In the rows, 128 means zero.
Known rows, with every step that occurs:
mula-benos: [129 132 131 143 121 139 105 129 124 147  98 141 132 113 138 125 123 106
 136 131  82 149 136 107 146 141 109 131 193 134 115  87 101 119 149 113
 108 122  90 108 133]
bedup-kaseg: [106 131 177 183 169 139  93 120 116 167 118 166 107 104 150  95 145 112
 166 140  93 183  96 143 175 149 108 167 194 123  78  75 100 123 130 122
 144 127 100 156 145]
vabiro-vanom-duzed-zoma-mula: [ 87 134  87  96 181 136 116 131 152 183 133 132 127  84 120 184 175 179
 181 201 127  81  97 153   4 133 105 129 126 136 153 114 111 116 135 132
 110 143 131 117  90]
duzed-zoma-kaseg-bedup-soven: [ 89 135  87 145 144 128 115 143 134 103 130 130 173 124 143 158 159 160
 173 174 119 129  84 157  36 136 108 117 192 158 119 102  86 100 124 130
 155 136 107  63 127]
benos-mula-zoma: [134 147 126 135 135 115 121 131  82 162  92 121 132 146 126 149 135  77
  93 132 107 177 132  97 118 124 105 126 191 142 124 100 111 132 129 131
  76 151  71 133 135]
soven-dumov: [113 137 159 178 135 152  96 104  53 145 122 163 103  94 140 135 134 116
 186 131  46 185 128 143  88 157 115 132 182 159  84  77 111  78 146 122
 119 130  63 108 115]
benos-kalu-vanom-duzed: [ 92 132 125 135 118 162  95 105 137 180  93 135  83 125 131  86 147 114
 116 131 101 154 129 151 197 151 102 121 120 156 138 103 118 162 130 132
  98 115  92 211  88]
zoma-duzed: [114 143 136 149 151 130 117 120  83 155 125 138 101 105 132 157 162 146
 164 131 109 150 113 139  68 138 115 117 166 128 108  94 113  87 130 121
 121 143  96  79 120]
kaseg-zoma-mula-benos-kalu-vanom: [148 131 132 117  84 149  99 165 156 146  43 104 144 126 151 126 146 106
  55 143 125 112 148  92 170 137 109 127 167 131 143 106  89 158 138 118
 126 104 120 139 112]
mula-benos-kalu-vanom-duzed-zoma-kaseg-bedup: [106 136  67 110  99 150 112 146 183 136  78  91 164 144 136 102 143 140
  80 156 134 103 144 126 154 134  90 102 144 152 176 123  94 166 139 123
 114 114 121 158  89]
benos-mula-zoma-kaseg: [140 151 114 125 135 108 118 139  83 156  92 102 135 157 130 157 145  98
  91 139  98 155 133  89  80 124  97 116 192 137 130 112 101 118 121 130
  99 149  76 105 127]
kalu-vanom-duzed-zoma-mula: [102 134 111 127 164 129 109 124 155 177 116 121 114 101 113 153 170 160
 136 177 134  99 111 146  75 148 102 133 113 147 156 112 110 122 124 134
  96 152 112 149  82]
vanom-duzed: [ 87 138 134 145 163 143 102 118 115 176 130 154  95 101 128 137 163 142
 178 156  99 157  85 160 100 149 110 127 151 155 113  96 120 115 135 126
  94 140 104 139 113]
zoma-mula-benos: [149 132 113 111 125 119 111 145 134 146  95 120 131 105 132 147 116 118
 117 144  95 122 153  90 108 136 106 141 178 131 128  94  84 101 148 116
 116 130  88  66 124]
mula-zoma-kaseg-benos-kalu-vanom-vabiro: [124 131 106 125  86 147 109 140 118 146  60  98 155 156 155 134 148 136
  72 142 107 112 147  96 143 137 103 114 157 108 164 116  97 161 125 123
 165 112 100 138 104]
zoma-kaseg: [114 137 137 139 147 135 101 129 111 153 126 137 106 126 145 141 161 145
 170 138  76 144 105 125  78 148 104 119 185 135 104  99  99  93 120 121
 134 134  92  84 126]
vabiro-vanom-kalu-benos: [ 69 126 103  97 129 190 100 119 156 188  96 160 118 111 154 134 120 122
 152 136  89 134 128 154 125 131 106 149 152 108 132 111  90 161 117 126
 107 103  82 166 114]
soven-bedup-kaseg-benos-mula-zoma-duzed: [144 141 144 179 121 107  98 146  63 113  82 119 162 119 159 129  96 109
  99 150  92 221 128 126 152 137 112 165 192  93  92  85  83 112 140 124
 188 129 110 133 142]
kaseg-vanom-duzed-zoma-mula-benos-kalu: [128 130  98 106  84 136 105 170 158 140  82  91 157 109 134 157 139 141
  90 173 161  77 154 138  94 133 109 117 122 118 161 115 101 124 168 115
 146 106 156  80  98]
bedup-kaseg-benos-kalu-vanom-duzed-zoma-mula: [118 123 129 152 124 140  91 164 152 155  65 112 145 107 149  96 145 129
  88 177 150 110 130 145 187 139 107 177 139 109 135 102  86 156 118 126
 180 101 139 184 112]
benos-mula: [114 141 141 144 131 134 107 131  84 171 102 140 110 133 131 134 137  83
 128 122  87 176 112 117 136 132 113 131 184 150 102  96 107 133 125 126
  79 131  75 141 136]
duzed-zoma-mula-benos-kalu-vanom-vabiro: [144 123  72  93 108 136 116 137 187 148  72  96 172 119 134 139 127 126
  83 154 136  47 173  95 113 128  97 125 130 122 182 115  94 141 155 129
 129 115 113 108  86]
soven-bedup: [112 128 149 156 136 140  90 106  97 127 132 161 112 100 148 130 105 125
 184 130  48 212 106 142 133 164 112 140 184 132  81  75 100  92 145 123
 133 135  87 116 124]
bedup-kaseg-benos-kalu: [117 119 173 179 108 157  85 155 113 146  70 148 130 116 170  76 131  94
 116 135 105 172 118 136 240 141 116 175 195 105  83  78  92 156 122 116
 185  85 117 171 153]
duzed-zoma-kaseg: [119 134 120 130 166 127 111 143 133 139 126 123 135 120 136 167 176 154
 170 160 116  94 112 129  27 137 103 121 184 128 122 106 105  82 118 124
 138 141 114  58 120]
zoma-kaseg-benos-kalu-vanom: [114 125 137 142  81 160  90 153 115 147  70 113 113 146 159 106 149 131
 100 127  86 133 135 117 172 148 110 127 165 121 125 106  90 148 105 117
 173  93 100 144 119]
vabiro-vanom-kalu: [ 74 126 110 100 146 176 104 110 150 190 119 167 103 104 155 152 134 145
 180 140  78 129 106 161  95 137 106 141 162 112 122 105  97 144 132 126
 114 118  98 133 118]
zoma-mula-benos-kalu-vanom: [151 129 103 103  91 135 104 133 152 151  65 104 121 125 135 107 108 102
  70 129 101 119 188  89 183 137  98 134 147 134 151 103  84 138 147 121
 118 111  85 130 104]

Rows:
[110 146 113 124 140 123 130 143 105 125 119 115 147 148 138 154 159 147
 127 152 122 159 107 110  85 136  98 109 210 141 129 104  94 121 122 121
 116 157  91  87 133]  mula-zoma-kaseg-bedup
[157 129  98  98 102 130 107 146 146 138  74 107 131 117 142 121 105  99
  88 130 101 118 183  88 152 130 102 133 172 133 138  98  83 116 152 118
 123 111  90  85 119]  zoma-mula-benos-kalu
[ 91 137  78  86 121 165 114 127 135 185  70 130 143 139 146 145 110  90
  92 140 105 148 153 126 119 113  98 141 156 109 154 123  90 177 117 133
  83 117  73 175 117]  vabiro-vanom-kalu-benos-mula-zoma
[ 97 123 166 165  93 166  71 128 130 129  92 156 139 109 177  94  72 107
 135 132  83 217 130 176 212 159 111 180 162  81  84  84  70 137 152 117
 184  95 117 158 135]  soven-bedup-kaseg-vanom-kalu-benos
[146 135 167 158 141 130  94 168 142 144  73 132 158 102 159 124 150 113
 103 165 126 132 111 106 154 137 111 167 204 111  99  88  80 129 145 115
 159 118 135 118 147]  bedup-kaseg-zoma-mula-benos
[134 129 115 111 165 118 118 148 140 146 120 121 139  99 124 180 155 143
 155 166 137  89 125 121  37 132 109 138 176 126 129  99  99  81 127 126
 116 146 110  51 120]  duzed-zoma-mula
[132 137 142 146  98 128 113 169  68 146  66 114 154 141 138 152 134  85
  78 141 111 171 121  97 145 125 120 141 203 121 117  98 101 148 112 119
 119 124  93 125 151]  kaseg-benos-mula-zoma
[ 87 132 144 147 124 145 103 148 129 159 122 132 133 101 129 171 177 159
 157 175 148 115  87 174  65 146 119 121 134 125 131 103 121 120 146 116
 131 128 158 106 108]  kaseg-vanom-duzed-zoma
[ 95 135 115 136 180 137 109 130 136 165 131 139 130  96 120 161 173 154
 181 178 131 113  88 162  50 140 108 127 151 149 130 103 125 104 132 130
  96 145 125 115 106]  vanom-duzed-zoma
[138 127 112 125  98 151 101 131 140 141  76 127 132 128 146  94 111  85
 103 115  88 146 167 102 195 135 103 124 183 134 125  92 101 136 154 117
 114 102  91 122 125]  mula-benos-kalu
[109 135  98 110  90 152 103 173 146 146  75  96 168 149 149 167 135 116
  92 146 144  92 145 142  66 120 106 128 154  96 147 131  81 133 116 122
 139 106 122  86 119]  duzed-zoma-kaseg-vanom-kalu-benos-mula
[ 90 132 168 179 149 139  92 144 133 160 118 144 138  94 142 129 169 149
 155 181 149 136  81 177 118 148 113 156 149 112 108  91 109 128 150 119
 167 121 166 141 124]  bedup-kaseg-vanom-duzed-zoma
[ 98 141 100 128 179 128 108 139 141 160 132 121 132 109 126 168 185 173
 179 185 124  93  92 156  10 141 100 115 152 144 138 115 116  88 126 129
 121 145 127  87 102]  vanom-duzed-zoma-kaseg
[130 136 138 149 122 143  87 158 168 161  50 115 141 113 155  89 151 115
  63 167 139 124 126 123 204 140 100 157 150 126 134 104  87 169 146 123
 153 104 141 198 111]  bedup-kaseg-zoma-mula-benos-kalu-vanom-duzed
[ 83 143 109 176 113 139 101 119  71 101 128 149 146 120 156 135 131 149
 186 154  53 197  98 166  56 153 112 111 193 184  90  90  78  92 137 127
 169 126  65  91 122]  zoma-kaseg-bedup-soven-dumov
[136 134 124 132  91 138 108 149 108 136  59  96 136 154 150 127 147 124
  65 140 107 135 155  97 155 139 102 123 175 114 147 108  96 145 110 121
 160 119  94 135 116]  mula-zoma-kaseg-benos-kalu-vanom
[131 131 122 137 108 130  94 165 165 142  75 102 163 105 147 117 132 129
  86 180 162  99 148 142 149 133 102 156 137 104 141 103  88 134 169 118
 182 102 166 123 113]  bedup-kaseg-vanom-duzed-zoma-mula-benos-kalu
[104 146  97 142 132 117 122 129 102 105 115 124 162 144 145 150 141 142
 134 163 103 181 103 131  71 136 102 112 204 158 123  99  84 114 130 130
 143 148  78  84 133]  mula-zoma-kaseg-bedup-soven
[ 66 133 116 168 120 146 110 121 108 116 129 169 147 116 147 120 129 126
 174 148  90 211  71 172 135 145 122 128 197 178  90  80  89 137 133 127
 126 127  76 126 141]  kaseg-bedup-soven
[109 152 108 127  89 132 106 159  90 159  66  89 145 161 132 146 138  94
  60 152 136 162 144 121 114 123 104 111 142 129 153 126  97 153 122 125
 103 125  96 154 107]  kalu-benos-mula-zoma-kaseg-vanom-duzed
[ 77 140 104 155 125 135 107 130 109 113 130 146 142 131 153 132 145 153
 176 153  81 181  77 158  86 145 112 115 196 169  99  95  78 117 124 126
 154 126  83  95 135]  zoma-kaseg-bedup-soven
[106 138 130 140 110 152 101 140  94 169  77 131 121 142 129 111 122  56
 100 117 101 186 138 114 173 126 113 136 173 144 114 101 100 158 106 125
  67 117  60 178 131]  kalu-benos-mula
[ 98 133 103 112 104 167 100 137 131 176  70 137 123 142 151 120  97  67
  98 113 102 162 143 138 168 121 107 150 168 120 123 115  82 164 111 128
  78 105  65 156 133]  vanom-kalu-benos-mula
[123 139 108 130 102 137 106 147 113 148  66  92 129 149 143 129 155 141
  72 159 117 129 143 118 138 140 100 118 148 127 158 118 102 146 116 125
 152 124 106 152 101]  mula-zoma-kaseg-benos-kalu-vanom-duzed
[145 131 155 152 109 143  88 158 162 150  44 117 148 119 161  86 142  97
  58 148 130 134 140 101 224 140 105 161 177 116 122  95  81 167 142 120
 159 101 129 180 127]  bedup-kaseg-zoma-mula-benos-kalu-vanom
[ 74 137  67 135 109 149 102 122 160 131  98 116 144 137 140 103 153 147
 120 167 121 135 111 177 128 141  99 107 126 176 153 117  94 155 128 141
 141 115 104 174  86]  benos-kalu-vanom-duzed-zoma-kaseg-bedup-soven
[137 133  68  96 139 122 112 152 171 147  88  96 154 104 124 151 137 132
 110 177 146  74 156 127  76 125  97 125 140 141 165 115 102 109 152 128
 113 124 127  92  94]  vanom-duzed-zoma-mula-benos-kalu
[130 153 102 131 118 124 122 140  72 154  66 100 143 149 122 141 128  70
  63 127 135 177 164 100 119 111 106 120 165 128 141 113 104 135 112 129
  79 140  60 146 119]  kalu-benos-mula-zoma-duzed
[117 122 106 121  97 148 101 167 147 152  62  99 138 115 138 131 149 135
  85 166 144  95 140 138 149 137 113 143 126 125 155 111  99 152 112 124
 149 104 126 151  99]  kaseg-benos-kalu-vanom-duzed-zoma-mula
[ 82 129 142 153 128 164 103  92 128 187 113 158 110 119 137 121 158 135
 148 129  81 135  97 131 155 156 110 126 131 137 136  98 116 165 136 128
 103 128  86 182  96]  kalu-vanom-vabiro
[120 125 102 126  80 167 100 110 157 162  66 126 137 134 146  86 113 100
  85 115  84 121 163 102 215 141 100 116 142 134 157 103 103 178 163 123
 114  94  91 177  96]  mula-benos-kalu-vanom-vabiro
[ 96 147  66  83 124 154 123 126 120 179  73 117 137 136 145 163 116 109
  88 140 123 135 158 133  79 106 101 129 146  99 164 130  90 158 119 135
  96 124  80 152 106]  vabiro-vanom-kalu-benos-mula-zoma-duzed
[130 135 165 180 124 122 102 163  80 152  64 129 157 132 153 115 132  81
  84 150 115 188 114 107 193 128 114 174 210 105  96  86  90 153 118 120
 155 117 106 161 160]  bedup-kaseg-benos-mula-zoma
[119 137 138 144 100 135  99 173  79 150  81 114 135 146 150 147 149 119
 114 136  82 150 108 112 104 132 116 130 192 127 108 107  87 127 104 115
 150 112  97 102 142]  zoma-kaseg-benos-mula
[148 132 158 163 131 126  82 153 133 112  86 137 166  94 168 120 103 118
 124 160  86 186 115 119 158 153 109 170 200 106  86  78  71 109 163 116
 182 120 130 123 138]  soven-bedup-kaseg-zoma-mula-benos
[141 157 111 132 141 102 130 132  61 158  93 104 128 142 124 169 142 100
  88 135 124 167 139 106  77 116 105 112 176 133 133 108 111 113 131 130
  86 158  79 101 124]  benos-mula-zoma-duzed
[113 144 109 124  69 144 110 154  95 157  60  94 170 168 141 149 131  90
  57 135 123 139 148 101 120 121 107 109 148 113 156 124  95 168 134 123
 116 115  92 144 113]  kalu-benos-mula-zoma-kaseg-vanom-vabiro
[118 136  92 116 146 126 110 130 167 167  98 107 140 102 113 146 153 151
 110 179 130  90 135 128  90 143  98 131 119 143 170 114 104 124 137 129
 100 142 115 138  80]  kalu-vanom-duzed-zoma-mula-benos
